What can hang from each mark
H: W Y
Y: H
J: A G S V W
V: J S
G: J
W: H J
A: J
S: V

Every row comes from one small tree of marks. Brackets hold a mark, then the marks that hang from it, in alphabetical order. Every link used is in the known rows. Which tree was each row made from?
Known rows
[J A G S V W]: [-5.16 -0.04 -1.62 -1.43 -0.53 -3.20 -2.74  1.62 -0.93  6.57 -4.46  0.13
 -3.27  2.46  3.21  3.27  2.79  3.31 -1.20  8.49 -4.25]
[V [J A G [W [H Y]]] S]: [-4.33  0.61 -6.41 -3.54 -2.60  0.19 -0.71 -0.12 -1.97  3.69 -0.07  1.30
 -2.67 -2.28  2.53  1.58  1.17 -0.68 -1.65  7.26 -2.16]
[A [J G S V [W H]]]: [-1.40  3.14 -2.96 -0.75 -1.09 -0.03 -3.56  0.65  0.02  2.58  1.78 -2.17
 -2.51  0.39 -0.46  2.27 -0.08  0.91  0.52  7.34 -3.47]
[W H [J A G V]]: [-2.34  1.93 -4.92 -0.28 -5.83  3.04 -1.61 -1.18 -1.35  3.28  0.50  1.30
 -3.28 -3.47  1.54 -4.16  2.07  0.46  3.00  4.59 -3.23]
[A [J S W]]: [-0.96  3.26 -1.40  0.34  0.37 -0.64 -2.25  1.49  2.92  0.72  2.10 -2.27
 -1.34  1.31 -0.18  4.29 -1.55  1.50  0.06  4.89 -1.27]
[Y [H [W [J A G [S V]]]]]: [-1.61  1.39 -4.41  0.76 -0.96  2.19  0.17  1.82 -0.89 -2.00  1.74 -1.72
 -1.81 -2.14  1.97 -1.46 -0.38  4.29 -0.16  4.71 -1.53]
[S [V J]]: [ 3.13  0.70 -6.14  0.24  1.59  2.02  0.41 -0.88  2.06  1.49  0.94  0.83
 -1.94  1.00 -0.86  2.35 -0.01  0.35  2.42  2.58  0.82]
[J S V]: [-0.86  0.20 -2.58 -2.00  2.23 -2.84 -1.94  1.21  0.01  2.77 -0.73 -0.44
 -2.15  2.31 -1.12  4.95  0.54 -0.12  1.85  3.30 -1.78]
[A [J G [S V] W]]: [-0.37  2.78 -2.54  0.33  0.63  0.35 -2.71  0.75  2.95  2.53  0.70 -2.98
 -2.71  1.59 -0.90  3.10  0.47  2.65 -0.19  6.31 -2.91]
[W H [J A G [S V]]]: [-3.42  0.60 -5.65 -0.86 -6.05  2.90 -0.60  0.27 -1.26  1.16  0.03 -1.76
 -4.33 -3.00  0.30 -1.29  1.84  2.48  2.00  4.02 -3.15]
[A [J S V W]]: [ 0.07  3.10 -2.34  0.08  1.62 -1.53 -3.00  1.47  1.33  2.21  2.05 -1.73
 -2.00  1.75 -0.23  5.25 -1.31  1.00  0.81  5.95 -1.75]
[H W Y]: [-0.25 -0.50  0.27 -0.19  2.32 -0.15 -0.84 -0.53 -0.54  2.41  0.17 -1.43
 -2.40  0.07  1.92  1.35 -0.40  0.70 -3.29  3.50  1.53]
[H [W [J A G S V]] Y]: [-1.92  0.30 -1.95 -1.21 -0.90  0.34 -1.34  0.11 -3.40  4.74 -0.47 -1.60
 -4.77 -2.20  2.65  1.19  1.27  1.33 -3.26  5.66 -1.79]
[J G S]: [-3.05  0.97 -1.01 -2.43 -0.31 -0.84 -2.02  0.21  2.45  3.04 -2.32 -0.85
 -1.82  1.31 -1.33  0.87  2.34  0.46 -0.07  3.30 -3.61]
[S V]: [ 1.54 -0.36 -3.22  0.92  2.52  0.31 -0.74 -0.44  3.05  1.95 -0.66 -0.59
 -2.15  2.28 -0.95  1.78  0.98  1.97  2.45  2.16  0.20]
[W [J V]]: [ 1.53  2.62 -4.39  0.90 -0.49  1.22 -1.85 -0.17  0.74  2.79  2.79  2.25
 -2.14 -0.74  0.11 -0.02 -0.18 -0.72  3.66  2.27 -0.87]
[A J]: [ 1.22  3.94 -1.07  0.59  0.23  1.44 -1.65 -1.36  5.23  1.04  1.52 -0.98
 -0.60 -0.16 -1.62 -0.17 -0.09 -0.34  1.68  2.48 -1.25]
[W [H Y]]: [-1.26 -0.92 -1.38 -1.62 -1.51  1.15 -0.88 -0.83 -0.29  1.32  1.16 -1.65
 -1.67 -1.54 -0.03 -0.92  0.46 -0.93  0.83  2.81  0.24]
[G [J W]]: [-0.90  3.57 -2.78  1.38  1.65 -0.52 -1.39 -0.06  3.87  1.33  3.22 -0.20
 -0.44  0.08  2.08  2.50 -1.09  0.63  0.73  4.66 -0.72]
[S [V [J A W]]]: [ 1.01  0.18 -5.81  1.03  0.51  1.18  0.48  0.06  1.18  2.52 -0.45  1.01
 -2.39  1.43  2.08  3.08 -0.01  2.50  1.05  5.01  0.86]

Write each row's tree
[-5.13  0.37 -3.06 -1.41  0.82 -3.43 -3.15  0.47 -0.30  7.28 -3.85  2.03
 -3.09  1.75  3.38  1.92  3.24  2.16 -0.72  8.37 -4.14] | [J A G [V S] W]
[-3.28  0.08 -4.06 -2.86 -5.48  1.93 -1.51  0.03 -3.86  4.26  0.20 -1.78
 -4.64 -4.22  0.94 -1.21  2.50 -0.13  0.88  5.57 -3.90] | [W [H Y] [J A G S V]]
[-0.10  2.56 -1.40  0.63 -1.05  1.41 -2.12 -0.08  1.69  1.11  3.39 -2.34
 -1.37 -0.77  0.63  0.68 -1.38  0.44  0.21  5.43 -0.21] | [A [J [W [H Y]]]]
[-3.33 -0.66 -4.01 -2.57  0.81 -2.14 -3.83  0.67 -3.48  5.75  0.61  0.11
 -3.39  0.37  1.51  1.97  1.56 -0.18 -0.59  8.24 -2.78] | [J G [V S] [W [H Y]]]
[-5.42 -2.51 -2.47 -1.78 -2.58 -0.66 -1.38  1.45 -2.30  4.38 -3.46 -3.78
 -4.61  0.34  2.77  2.47  2.72  4.59 -2.26  8.47 -2.86] | [J A G [S V] [W [H Y]]]
[-3.57  1.26 -4.68 -1.44  0.53 -2.14 -1.59  0.09 -0.91  3.26  1.78 -1.55
 -2.62 -2.17  3.22  3.91  0.53  0.25  0.18  7.33 -2.47] | [G [J A [V S] [W [H Y]]]]
[-3.09  1.41 -6.47 -1.90 -0.21 -1.33 -0.09  0.80  0.21  2.16  0.26  2.68
 -1.73 -0.10  2.63  4.59 -0.60  0.01 -0.42  5.35 -0.54] | [V [J A W] S]
[ 0.11  3.33 -3.64  1.09  2.86 -1.39 -2.11 -0.08  2.12  2.82  3.16  0.36
 -0.99  0.53  2.08  3.55 -0.78  0.10  1.52  5.80 -1.26] | [G [J V W]]
[-2.02  1.57 -5.17 -0.70 -4.64  2.09 -0.86  1.26 -1.19 -1.62  4.01 -0.87
 -2.61 -2.59 -0.59  0.64 -1.43  0.02  2.86  1.80 -0.68] | [W H [J S]]
[-0.40  0.73 -2.37 -1.10  0.40  0.55 -1.95  0.30 -3.50  4.08  1.57 -1.42
 -4.39 -1.62  1.40  1.72  0.24  0.30 -2.78  5.01 -1.18] | [H [W [J G S V]] Y]
[-2.41  2.13 -4.18  0.42 -0.65  0.05 -1.66 -0.45 -1.36  3.11 -0.18  1.56
 -3.77 -1.22  2.57  0.12  0.71  1.80 -1.11  4.66 -1.84] | [H [W [J A G [V S]]]]
[-3.59  1.09 -4.79  0.12 -0.87 -0.86 -0.24  1.11  0.80  0.16  1.10 -3.51
 -2.71 -0.77  2.57  4.97 -0.25  3.36  0.38  6.23 -1.74] | [G [J A [S V] [W H]]]
[-1.25  1.24 -5.96 -1.32 -1.99  0.63 -0.24  1.70 -1.58 -0.46  3.09  0.81
 -1.36  0.24  1.24  4.50 -2.78 -0.23  0.39  4.93  0.88] | [V [J S [W H]]]
[-0.50  2.34 -4.61 -2.79 -1.21  1.36 -0.52 -0.52  1.45  2.33  0.06  1.37
 -1.33 -0.21 -0.99  1.47  0.72 -1.64  0.26  3.47 -2.15] | [V [J G S]]
[-2.47  1.91 -3.30  0.27 -1.36  0.21 -1.37  0.33 -1.69  2.68 -0.57  0.35
 -3.88 -0.82  2.46  1.02  0.44  2.48 -1.42  4.70 -1.87] | [H [W [J A G S V]]]
[-0.95  2.20 -3.91  0.82 -0.32  1.63 -0.04  2.45 -0.77 -3.80  4.32 -1.07
 -0.56 -1.99  1.46 -0.38 -2.59  2.59  0.35  3.25  0.04] | [Y [H [W [J S]]]]
